Each row was made from one small tree. The marks that hang from a mark follow it in brackets, in the order of their numbers. Every link used is in the known rows. Write each row's tree.
Known rows:
z_512{z_563{z_189} z_599{z_25 z_102{z_926}}}: [ 10  20   7 -32   4  20  11   7 -10  -6  10   9 -37  -6 -17 -17 -17 -51
  -4  28 -16  22  -1 -19]
z_512{z_563{z_189{z_926}} z_599{z_25 z_102}}: [ 11  -1  11 -21  19  -1  12  12 -24 -22  -1  12 -15  -2  -6 -16 -28 -51
 -11  24 -14  26  -5 -17]
z_563{z_189 z_512}: [  1  -8   8 -39  12   2   8   6   0   4  21   5  -7   8  10   2   4 -19
   0  34  -5  35  -2 -11]
z_563{z_512}: [  1   8   1 -15   6   3   0   6  -1   2  18   2  -2   2   5   2   2  -9
  -2  12  -7  21 -12   1]
z_512{z_563}: [  9  14  -3   1  -1  -4   3 -12  -4   0  -3   2  -6  -3   3  -3  -2 -17
   2  -2 -11   1   2   0]
z_189{z_563{z_512} z_926}: [ 11 -25   8  23   9   1   7  28 -13 -24  10  13  -5  -1  12   0  -2  -6
 -19  12 -11  33 -22   7]
z_926{z_189{z_563{z_512{z_599{z_102}}}}}: [ 13   1 -15  12  -2  10  -9  30   4 -19  14   7 -11   0  -4  -6  -6 -25
 -17  13 -13  40 -12   7]
z_599{z_102}: [ -1  -1   3   4   3   7 -10  33  -2   3   2  -5   4  -1 -11  -4  -7  -3
   5  14   8  -4  -3   4]
z_599{z_102 z_512}: [ -2  11   0   9   5   7 -15  53  -5   9   9  -6   7   3  -7  -8  -8 -25
   5  13   7  -4 -14   5]
z_563{z_189{z_926} z_512{z_599{z_25 z_102}}}: [  3  -7  14 -36  26   8   9  30 -21 -20  19  14 -11   3  -2 -10 -22 -44
 -15  37  -9  47 -18 -15]
z_926{z_189{z_563}}: [ 12 -21 -14  27 -14  -1  -3  16   3 -24  -8   9  -7   2   5  -1   2   4
 -20 -11  -3  13   5   0]
z_189{z_563{z_512{z_599}}}: [ 13   6  -3   8   5   3  -4   0  10 -13  16   9  -9  -2   7  -3   3 -24
   1  11 -23  42 -18   6]
z_599{z_25 z_102{z_926} z_512{z_563{z_189}}}: [  8  18   8 -23   4  19   4  50 -18   2  17   9 -28   1 -10 -18 -13 -55
  -4  29  -6  11 -11 -20]
z_512{z_563 z_599{z_25{z_305}}}: [  8  39  -9 -18   7  -7  -1 -12  20   6   4  15 -14  -5   1 -10 -14 -54
   0  -6 -25  13  -3 -13]
z_305{z_229}: [ -3   0  -3 -21   5   1   3   0 -20   8  -5   0   5   3   0 -26   1   0
   1   1   0  -7   0   3]
z_25{z_305{z_229} z_599{z_512{z_563}}}: [ -4  40 -11 -24  12  -9  -1  19  -3  56   9  14  -3   3   3 -34  17 -55
   0   8 -17   6 -12   7]
z_189{z_563{z_512{z_599}} z_926}: [ 12 -11   5  19  12   1  11   2 -10 -26  11  14 -11  -4   8  -3  -6 -22
 -18  10 -23  45 -23   9]
z_229{z_305}: [  2  -3  -3  -5   4  16  11   9  15  24   4  -2  -6   1   3  -3  -3 -13
  -2  -1   2   2  -2  -7]
z_25{z_599{z_102}}: [ -7   8   1   2   4   5 -11  33   1  25   6   2   0   0 -15  -6  13  -6
   1  19   5   8 -10  11]
z_25{z_305{z_229} z_599{z_102{z_926} z_512}}: [-18  28  -1 -19   6  23   1  62  -6  62  20   9 -17   0 -21 -37  13 -39
  -8  27  -1  -1 -18  12]
z_563{z_189{z_926}}: [ -1 -35  14 -13  12  -2  23   2 -19 -10  -4   8  -5   3   6   0  -7  -8
 -16  20   2  16   5 -10]
z_102{z_599{z_25} z_926{z_189}}: [  0   2 -14 -13 -12  44   2  18 -16 -23   7  12 -27 -11 -30 -12 -10  -8
 -40 -15   2  14   1 -19]
z_102{z_599 z_926{z_189}}: [ -2  -5 -14  -4 -14  45   8   6 -13 -10   6   4 -25 -13 -31  -9  -4  -1
 -38 -10   2  11   7  -7]
z_25{z_305 z_599{z_102 z_512}}: [-12  24  -4   1   9   3 -17  65  20  53  18   8   0   4 -10 -10  11 -41
   3  23   2   7 -18   8]
z_102{z_599}: [ -2  -1  -6  -5   4  25  -8  10  -2  -3   7   1   3  -9 -20  -8  -3  -3
  -3   0   2  11  -2  -3]
z_926{z_189{z_563{z_512{z_599{z_25 z_102}}}}}: [ 16   7 -15   3   0   8 -16  44   1 -33  15  15 -12   2  -4 -10 -12 -32
 -20   6 -13  43 -19  -4]

Which tree is each row?
[  7  34  -6  -7   0  38  -3  28 -20  -7  18  11 -24 -13 -24 -21 -12 -47
 -15  -6 -12  13 -19 -15] -> z_102{z_599{z_25 z_512{z_563}} z_926}
[  9   9   1 -19   9  -5   6   6  -8   9   7   3  -7   6  11  -7  -1 -48
   6  19 -10  14   0 -13] -> z_599{z_512{z_563{z_189}}}
[  0 -13  13 -27  25   9  15  17 -18  -6  17   5  -9   2  -4  -5 -16 -37
 -13  44  -9  44 -11  -4] -> z_563{z_189{z_926} z_512{z_599{z_102}}}
[ 12  12 -19  -7  -1  -2  -7  22  25 -15  18  26 -18   2   9  -6  -7 -42
 -25  -2 -24  45 -13 -12] -> z_926{z_189{z_563{z_512{z_599{z_25{z_305}}}}}}
[  9 -21  12 -12  12  -7  24  -9 -23 -10  -6   9 -11   1   8  -4 -10 -25
 -14  19 -10  16   7 -10] -> z_512{z_563{z_189{z_926}}}
[ 15  14  -1   3   9   9 -19  46   5 -22  20  13  -8  -1  -2 -12 -10 -32
   3  18 -15  41 -29  -2] -> z_189{z_563{z_512{z_599{z_25 z_102}}}}
[  0 -26  15 -27  19   1  22   8 -19  -9  14   9  -8   6  11   2  -5 -18
 -18  32  -6  37  -7  -9] -> z_563{z_189{z_926} z_512}
[  4  39  -9 -33  14   1  -8  22  -1  17   3  12  -7  -4  -9 -41 -21 -56
   7   9 -18   3  -7  -5] -> z_512{z_563 z_599{z_25{z_305{z_229}} z_102}}
[ 13   2 -11  18 -16  25  -2  35  -3 -32   2  13 -33  -7 -18 -14 -13 -20
 -29  -3  -9  20  -7  -6] -> z_512{z_599{z_25 z_102{z_926{z_189{z_563}}}}}
[  5  10   0 -23   5  39  11  14 -16   9  19   5 -27  -9 -20 -17  -5 -50
 -10  22 -10  23  -3 -16] -> z_102{z_599{z_512{z_563{z_189}}} z_926}
[  2   2 -12  34 -15  24  -5  66  -6  10  11  11 -28  -1 -16 -13  16 -22
 -30  10  -1  19 -17  12] -> z_25{z_599{z_102{z_926{z_189{z_563}}} z_512}}
[ 15  -5   4  10  13   0   5  16 -12 -40  11  22 -12  -3  10  -7 -11 -29
 -20   3 -23  47 -30  -3] -> z_189{z_563{z_512{z_599{z_25}}} z_926}
[  6  40 -11 -39  12  -6   2 -12  -1  14   0  16 -10  -3   2 -35 -14 -54
   2  -4 -25   6  -3 -10] -> z_512{z_563 z_599{z_25{z_305{z_229}}}}
[ -3   8 -16   1 -11  43   4  24 -18  -4  13   3 -22  -9 -27 -11  -5 -23
 -38 -11   2  12  -3  -7] -> z_102{z_599{z_512} z_926{z_189}}
[-16  16   0 -24   3  24   5  43  -2  57  14  10 -21  -4 -24 -33  14 -17
 -10  28   0  -1  -7  12] -> z_25{z_305{z_229} z_599{z_102{z_926}}}
[ -8  13   2 -30   3  23   0  56  -6  21  11  11 -18  -4 -18 -35 -12 -20
  -8  15   3 -10  -8  -6] -> z_599{z_25{z_305{z_229}} z_102{z_926}}
[  5  24  -5 -62  18  -7  10 -12   0  16   2  19 -15   3   6 -37 -11 -63
   4  17 -24  21   6 -23] -> z_512{z_563{z_189} z_599{z_25{z_305{z_229}}}}
[  2   7   4 -44  16   3  11 -20   3   4  20   6 -12   5   6  -1   0 -36
   1  32 -18  45  -4 -10] -> z_563{z_189 z_512{z_599}}
[  5  11   8 -14   2  22   9  38 -14  14  16   0 -27  -1 -11 -13  -8 -49
  -2  36  -5   9  -4  -7] -> z_599{z_102{z_926} z_512{z_563{z_189}}}
[ -3   5   5 -16  19 -11  18  22  -2  38   9  21 -14   5   9  -9   8 -63
 -17  28 -16  28  -7  -6] -> z_25{z_305 z_599{z_512{z_563{z_189{z_926}}}}}
[  8  -9  10  -8  15  -6  20  10 -27  -6   1   7  -8   4  11  -8 -11 -47
 -13  18 -11  17  -4 -11] -> z_599{z_512{z_563{z_189{z_926}}}}
[ 14   2 -17   8  -4   3   0  -3   5 -24  11  12 -14   1   7  -1   0 -23
 -22  -1 -21  44  -9   3] -> z_926{z_189{z_563{z_512{z_599}}}}
[ -2   8  10 -38  10  30  15  11  -4   9  29   2 -31  -3 -16  -8  -6 -37
  -6  49 -11  39  -8  -6] -> z_563{z_189 z_512{z_599{z_102{z_926}}}}
[  9  15  -4 -32  14  18 -10  30 -14  -8  15  12  -6   0 -10 -19 -11 -58
   0  12  -8  29 -10 -27] -> z_102{z_599{z_25 z_512{z_563{z_189}}}}
[ 15  14  -4  -1   7   1 -10  12   7 -26  18  18 -11   0   9  -7  -3 -30
  -1   4 -23  45 -26  -6] -> z_189{z_563{z_512{z_599{z_25}}}}
[-12  13  -2  -3   6   2 -12  46  25  46  12   9  -3   0 -14  -6  11 -19
   2  24   2   7  -8  10] -> z_25{z_305 z_599{z_102}}
[ -7  24  -7 -31  11  -3  -9  44  -5  21   9  13   4   8   6 -33  -7 -41
  -1  -1  -3  -4 -15 -12] -> z_599{z_25{z_305{z_229}} z_512}
[  7  24 -11   0   7  20 -11  17 -11   3  10   1  -1  -8 -14 -15  -7 -43
  -1  -3 -10  12 -12  -3] -> z_102{z_599{z_512{z_563}}}
[  3  18   0 -22  11  -8   5   7  -6  30  10  11 -10   7   6 -10  19 -51
   2  24 -12  27  -7  -6] -> z_25{z_599{z_512{z_563{z_189}}}}
[ 11  16   4   4   0  28  -6  44   0 -19  27  14 -31  -8 -13 -14  -9 -30
  -9  21 -18  39 -30  -1] -> z_189{z_563{z_512{z_599{z_25 z_102{z_926}}}}}
